Every row comes from one small tree of marks. The marks that hang from a mark follow it in brackets, in the order of their numbers. Every link used is in the known rows. Which tree was each row made from?
Known rows:
Q703[Q405[Q453]]: [ 2.207 -2.761  0.338 -2.560 -0.359 -2.792 -0.543  0.918 -0.097  0.434
 -0.107  1.588  1.127  2.076 -1.390  2.130 -0.921  0.697  0.956  1.734
 -1.931 -1.250  5.377  1.422]
Q453[Q405 Q806[Q274]]: [ 3.345  4.200  0.390 -1.625 -1.783  0.890 -1.407 -1.637 -4.122 -3.508
  1.191  0.957  5.933 -0.494 -3.997  2.861 -0.915 -3.638 -0.602 -3.255
  0.318 -0.714 -0.366  2.193]
Q405[Q453[Q806]]: [ 0.392 -1.027  1.609 -0.675 -2.034 -2.411 -0.650 -1.580 -0.104 -1.214
  0.027  0.868  4.173 -0.060 -2.831 -0.006 -1.822 -0.963 -2.078  0.331
  0.134  1.641  2.860  2.261]
Q47[Q437[Q537] Q806]: [ 3.189 -3.594  3.551  0.723 -5.840 -0.752 -0.902 -2.753 -2.696  1.242
 -0.489  5.092  7.089 -2.330 -1.302  3.194 -2.852 -1.225 -2.068 -3.141
  1.219 -3.025  4.620 -1.755]
Q47[Q437[Q537[Q806]]]: [ 2.253 -2.524  2.753  1.413 -3.575 -1.744  0.682 -4.101 -2.341 -1.685
 -0.539  3.965  3.394 -0.745 -1.471  3.525 -2.867 -0.749 -1.400 -2.589
  2.348 -4.561  2.945 -2.600]
Q806[Q453[Q405] Q537[Q437[Q47]]]: [ 5.576  0.875  4.718  0.702 -2.766 -0.942 -1.056 -3.365 -4.029 -2.549
  0.341  6.853  2.330  0.719 -1.844  0.844  0.421 -7.520  2.149 -3.782
 -2.079 -3.111  3.418 -2.501]
Q274[Q405[Q453]]: [ 4.032 -3.192 -0.240 -1.027 -0.814 -4.208 -0.218 -2.070  2.625  1.575
 -1.236  1.121  2.747  0.834 -0.106  1.450 -1.943 -0.521  1.176 -0.355
  0.055 -0.498  4.333 -0.463]
Q806[Q47 Q274 Q453 Q537[Q437]]: [ 4.254  2.105  3.115 -0.931 -2.262 -1.415 -0.046 -1.044 -8.181 -2.645
 -0.537  3.288  1.543  1.599 -4.237  5.792 -2.504 -5.880 -0.730 -3.533
 -0.098 -1.464  4.652 -1.279]
Q405[Q274 Q453[Q806]]: [ 0.375 -0.421  1.858  0.895 -1.871 -1.862 -1.470 -1.489 -0.316  1.366
 -0.722 -0.471  5.539 -0.711 -0.613 -0.648 -2.912 -2.674 -3.362  0.547
 -0.229  1.861  3.167  1.247]
Q453[Q405[Q274] Q806[Q47[Q437[Q537]]]]: [ 4.668  4.800  0.711  3.270 -6.233 -0.132 -1.480 -5.504 -4.268  1.326
 -0.255  4.784  7.252 -2.665  0.253  2.089 -2.489 -6.382 -2.335 -3.495
 -0.460 -3.315  3.691 -1.914]
Q703[Q405]: [ 2.314 -0.989  0.385 -1.660  1.299 -0.639  0.376  0.535 -0.430 -0.928
  1.133  2.178  1.004  1.209 -2.857  2.909 -0.354 -0.099  0.303  0.113
 -2.381 -2.416  3.945  0.564]
Q806[Q274[Q405] Q453 Q537[Q437]]: [ 6.759 -1.608  1.831 -2.141 -1.225 -3.473  0.020 -1.488 -4.105 -2.535
 -0.494  1.601  1.143  1.552 -2.941  5.401 -2.342 -6.033  1.223 -3.688
 -0.853 -2.224  3.450 -2.064]
Q453[Q405[Q274]]: [ 3.210  1.772  0.597  0.867 -0.795  1.572 -0.996 -2.143 -0.948  1.564
 -2.320  2.024  4.800 -0.668  1.175 -0.790 -1.024 -3.565  0.619 -3.443
 -0.488 -1.260  2.082 -1.207]
Q537[Q437[Q47] Q806[Q453]]: [ 1.830  1.662  5.618  2.716 -0.791 -3.414 -0.659 -4.189 -1.590 -3.548
  1.774  3.805  0.793  0.858 -3.561  2.068 -0.647 -4.262 -2.358  0.194
 -0.572 -4.158  2.961 -0.659]
Q405[Q274]: [ 1.312 -0.418  1.738  1.156  0.449  0.873 -0.247 -0.743 -0.529  1.740
 -1.360  0.353  4.369 -0.464 -0.241  0.098 -2.314 -2.071 -1.167 -1.442
 -0.183 -0.226  2.760 -1.548]
Q703[Q405[Q274 Q453[Q806[Q47 Q537]]]]: [ 2.275  1.921  0.612  0.625 -3.457 -2.601 -1.455 -1.597 -2.358  2.024
 -0.046  4.219  3.888  1.755 -1.693  3.895 -3.099 -4.095 -2.110  0.092
 -1.998 -0.887  5.831  1.064]
Q537[Q437[Q47[Q806[Q274 Q453]]]]: [ 3.335  1.950  6.438  0.513 -3.528 -2.580 -3.283 -1.269 -5.163 -1.043
  2.740  2.689  5.810 -0.569 -4.798  4.880 -1.649 -5.279 -2.835 -0.507
 -1.763 -1.870  4.338  0.994]
Q537[Q437[Q47] Q806[Q274[Q405]]]: [ 3.714  3.489  2.002  1.550 -0.772 -4.704 -2.125 -5.867  0.221 -4.061
  2.566  1.797  2.127  0.109 -3.432  7.258 -3.186 -2.976  1.171 -1.131
  0.431 -5.744  0.594 -0.777]
Q274[Q405[Q453[Q806[Q537[Q437]]]]]: [ 2.589 -2.290  0.683 -0.008 -3.276 -5.643 -1.083 -5.206  1.557 -3.039
 -1.474  2.893  0.967  0.018 -1.279  2.836 -3.391 -3.685  1.156 -1.248
  0.343 -1.439  2.687  0.105]
Q703[Q405[Q274 Q453[Q806]]]: [ 1.572  0.181  0.757 -0.458 -1.236 -3.111 -1.916  0.067 -0.194  1.323
  0.516  0.140  3.644  0.604 -1.110  1.458 -2.351 -2.231 -2.550  2.458
 -2.850 -0.226  4.545  2.572]
Q537[Q806[Q47[Q437] Q274 Q453]]: [ 4.652  3.359  3.167  1.338 -2.578 -2.253 -0.840 -1.978 -7.022 -0.690
  1.199  2.547  2.620  2.808 -4.698  5.839 -3.020 -3.095 -4.381 -2.197
  2.531 -3.440  3.439  0.256]

Write each row's tree:
[ 2.790  1.145  3.397 -2.513 -3.550 -4.980 -3.394 -1.700 -4.444 -4.379
  4.113  3.679  2.433  1.167 -4.891  7.440 -3.118 -4.376  1.547  0.791
 -3.201 -2.326  3.583  2.149]
Q703[Q405[Q453[Q806[Q274 Q537[Q437[Q47]]]]]]
[ 2.493  2.925  1.318 -0.429 -2.354 -0.987 -0.542 -2.847 -6.489 -3.525
 -0.856  3.384  2.139  0.437 -3.485  6.700 -3.303 -3.065  1.739 -4.037
  1.278 -1.960  2.963 -0.865]
Q806[Q47 Q274 Q537[Q437]]
[ 3.659  7.905 -0.153 -0.211 -2.697  0.439 -1.397 -2.491 -4.782 -2.377
  1.371  2.635  6.351 -0.277 -4.310  3.963 -0.920 -4.065 -1.307 -3.212
  0.129 -1.414  0.942  2.473]
Q453[Q405 Q806[Q47 Q274]]
[ 3.486 -1.466  5.018 -1.109 -4.192 -0.790 -1.297 -0.300 -6.677 -1.938
 -1.394  3.490  4.247  0.057 -3.398  5.119 -2.653 -5.408 -1.785 -3.697
  0.562 -1.380  3.985  0.600]
Q47[Q806[Q274 Q453 Q537[Q437]]]
[ 7.504  0.849 -0.611 -0.443 -4.230 -3.387 -0.437 -3.880 -4.072  1.287
  1.681  2.806  5.987 -0.531 -2.211  7.865 -3.214 -2.841  0.318 -3.610
  0.386 -4.050  4.824 -3.419]
Q806[Q47[Q437[Q537]] Q274[Q405]]
[ 2.608  0.478  0.293 -3.811 -1.821 -3.582 -1.562  1.593 -3.185 -1.869
  2.544 -0.527  3.784  1.387 -4.848  5.264 -2.089 -1.173 -1.241  1.870
 -2.091 -0.439  3.570  3.978]
Q703[Q405[Q453[Q806[Q274]]]]
[ 6.709  1.868  4.640  0.314 -5.002 -0.602  0.001 -2.308 -6.443 -1.541
  2.184  5.366  7.884  0.412 -3.652  4.625  0.288 -6.572 -1.711 -3.328
 -1.251 -4.255  3.856 -1.979]
Q437[Q47 Q537[Q806[Q274 Q453[Q405]]]]
[ 3.260  2.883  5.352  1.218 -1.326 -3.169 -1.582 -2.743 -4.523 -4.195
  2.790  1.869  2.237  1.360 -5.255  4.854 -2.066 -4.726 -2.025 -0.237
 -0.361 -3.487  2.266  0.071]
Q537[Q437[Q47] Q806[Q274 Q453]]
[ 2.710  1.425  3.281  0.178 -0.399 -2.769 -0.348 -1.493 -4.546 -5.245
 -0.428  0.146  0.578  1.416 -4.117  4.388 -2.191 -3.365 -2.370 -0.705
  1.046 -2.750  2.206  0.840]
Q537[Q437 Q806[Q274 Q453]]
[ 5.117  1.153  1.497  0.465 -0.283 -5.049 -0.369 -3.226 -1.639 -3.829
 -0.165 -0.156  0.456  1.442 -3.256  5.435 -2.252 -4.109 -1.468 -1.276
  0.656 -4.407  2.110  0.107]
Q537[Q437 Q806[Q274[Q405] Q453]]
[ 6.112  0.664  2.275 -2.265 -2.644 -0.704 -0.546 -0.556 -7.374 -4.094
 -1.681  3.386  1.738  1.286 -2.537  3.229 -0.901 -6.656  2.151 -4.891
 -0.483 -2.314  2.643 -0.529]
Q806[Q274 Q453[Q405] Q537[Q437]]
[ 4.012 -0.937  0.046 -0.909 -1.632 -4.871 -0.683 -2.691  0.431 -0.548
 -0.829  0.102  3.749  1.942 -1.511  5.312 -3.453  0.116  0.045 -0.974
  2.472 -2.264  2.414  0.682]
Q537[Q806[Q274[Q405[Q453]]]]
[ 2.945 -1.184  1.199 -4.169 -2.969 -2.723 -1.253  1.163 -4.604 -2.307
  1.474  2.279  3.728  2.400 -4.521  6.124 -2.974 -2.164 -0.240 -0.317
 -1.173 -0.603  3.683  2.784]
Q703[Q405[Q453[Q806[Q274 Q537]]]]
[ 0.604  2.125  1.650  0.460 -0.454 -2.165 -1.082 -3.271 -3.073 -5.795
 -0.568 -0.263  1.056  0.155 -3.014  5.510 -3.369 -0.741 -0.059 -1.625
  2.550 -3.454  0.208  0.848]
Q537[Q437 Q806[Q274]]
[ 3.312  5.982  1.608  3.253 -2.217 -2.546 -0.429 -5.396 -2.925 -3.547
 -1.950  5.016  0.014  0.919 -1.544  1.781  0.246 -4.906 -1.690 -2.514
  1.125 -4.882  3.313  0.486]
Q537[Q437 Q806[Q47 Q453[Q405]]]
[ 5.111 -2.050  1.858 -1.468 -3.707 -0.484 -0.845 -2.000 -1.927  1.274
 -0.807  3.427  6.985  0.503 -2.329  6.202 -3.977 -2.824  0.159 -5.309
  1.494 -2.277  2.908 -0.558]
Q47[Q806[Q274[Q405] Q537]]
[ 2.959  1.621  1.307  1.147 -2.625  2.088 -0.902 -3.018 -2.380 -0.527
 -1.840  4.276  5.700 -0.819 -0.209 -0.520 -2.138 -6.070 -0.406 -4.963
  0.078 -0.937  0.708 -0.531]
Q453[Q405[Q274] Q806[Q537]]
[ 3.027 -0.376  6.429  1.523 -2.985 -0.458 -1.508 -0.642 -1.938  2.300
  2.315  5.112  7.439  0.039 -3.806  1.307 -0.220 -4.237 -4.427 -0.824
 -1.875 -0.791  5.199 -0.193]
Q437[Q47[Q806[Q453]]]
[ 3.580  1.052  0.612  1.214 -6.031 -4.428 -2.297 -2.560 -3.671  2.868
  1.525  3.414  5.103 -0.460 -0.493  4.791 -3.333 -3.626 -3.156  1.532
 -2.796 -2.495  7.277 -0.432]
Q703[Q405[Q274 Q453[Q806[Q47[Q437[Q537]]]]]]
[ 1.562  2.803  0.520  1.158 -3.686 -4.400 -2.400 -3.294 -2.551 -0.656
 -0.721  3.656  1.281  0.444 -0.718  4.437 -3.595 -4.816 -0.946  0.815
 -2.141 -2.292  5.460  1.260]
Q703[Q405[Q274 Q453[Q806[Q47 Q537[Q437]]]]]
[ 3.221 -3.096  3.756  1.011 -2.478 -0.989  2.414 -1.539 -2.816 -1.749
 -1.430  3.739  4.321  0.564 -2.626  1.506 -0.266 -3.302 -3.843 -1.801
  0.011 -2.770  4.434 -2.303]
Q437[Q537[Q806[Q453]]]
[ 4.536 -1.709  0.774 -1.763 -4.093 -4.208 -2.283 -1.342 -0.126  2.972
 -0.553  0.920  7.454  0.267 -1.437  5.079 -3.398 -0.613 -0.694 -1.135
  1.129 -0.471  4.502  1.712]
Q47[Q806[Q274[Q405[Q453]]]]
[ 1.372 -2.324  2.387  0.307 -3.208 -0.955 -0.984 -1.706 -1.608  0.985
 -2.068  2.025  5.336  0.148 -0.504 -0.216 -4.371 -3.872 -2.120 -1.564
  0.303  1.760  3.373 -0.384]
Q405[Q274 Q453[Q806[Q537]]]
[ 4.726  3.952  0.440  1.669 -6.204 -0.848 -0.741 -5.300 -4.494 -1.150
  0.851  6.405  6.403 -1.902 -2.197  2.894 -1.370 -4.627 -1.626 -3.804
  0.037 -3.631  3.186 -1.358]
Q453[Q405 Q806[Q47[Q437[Q537]]]]
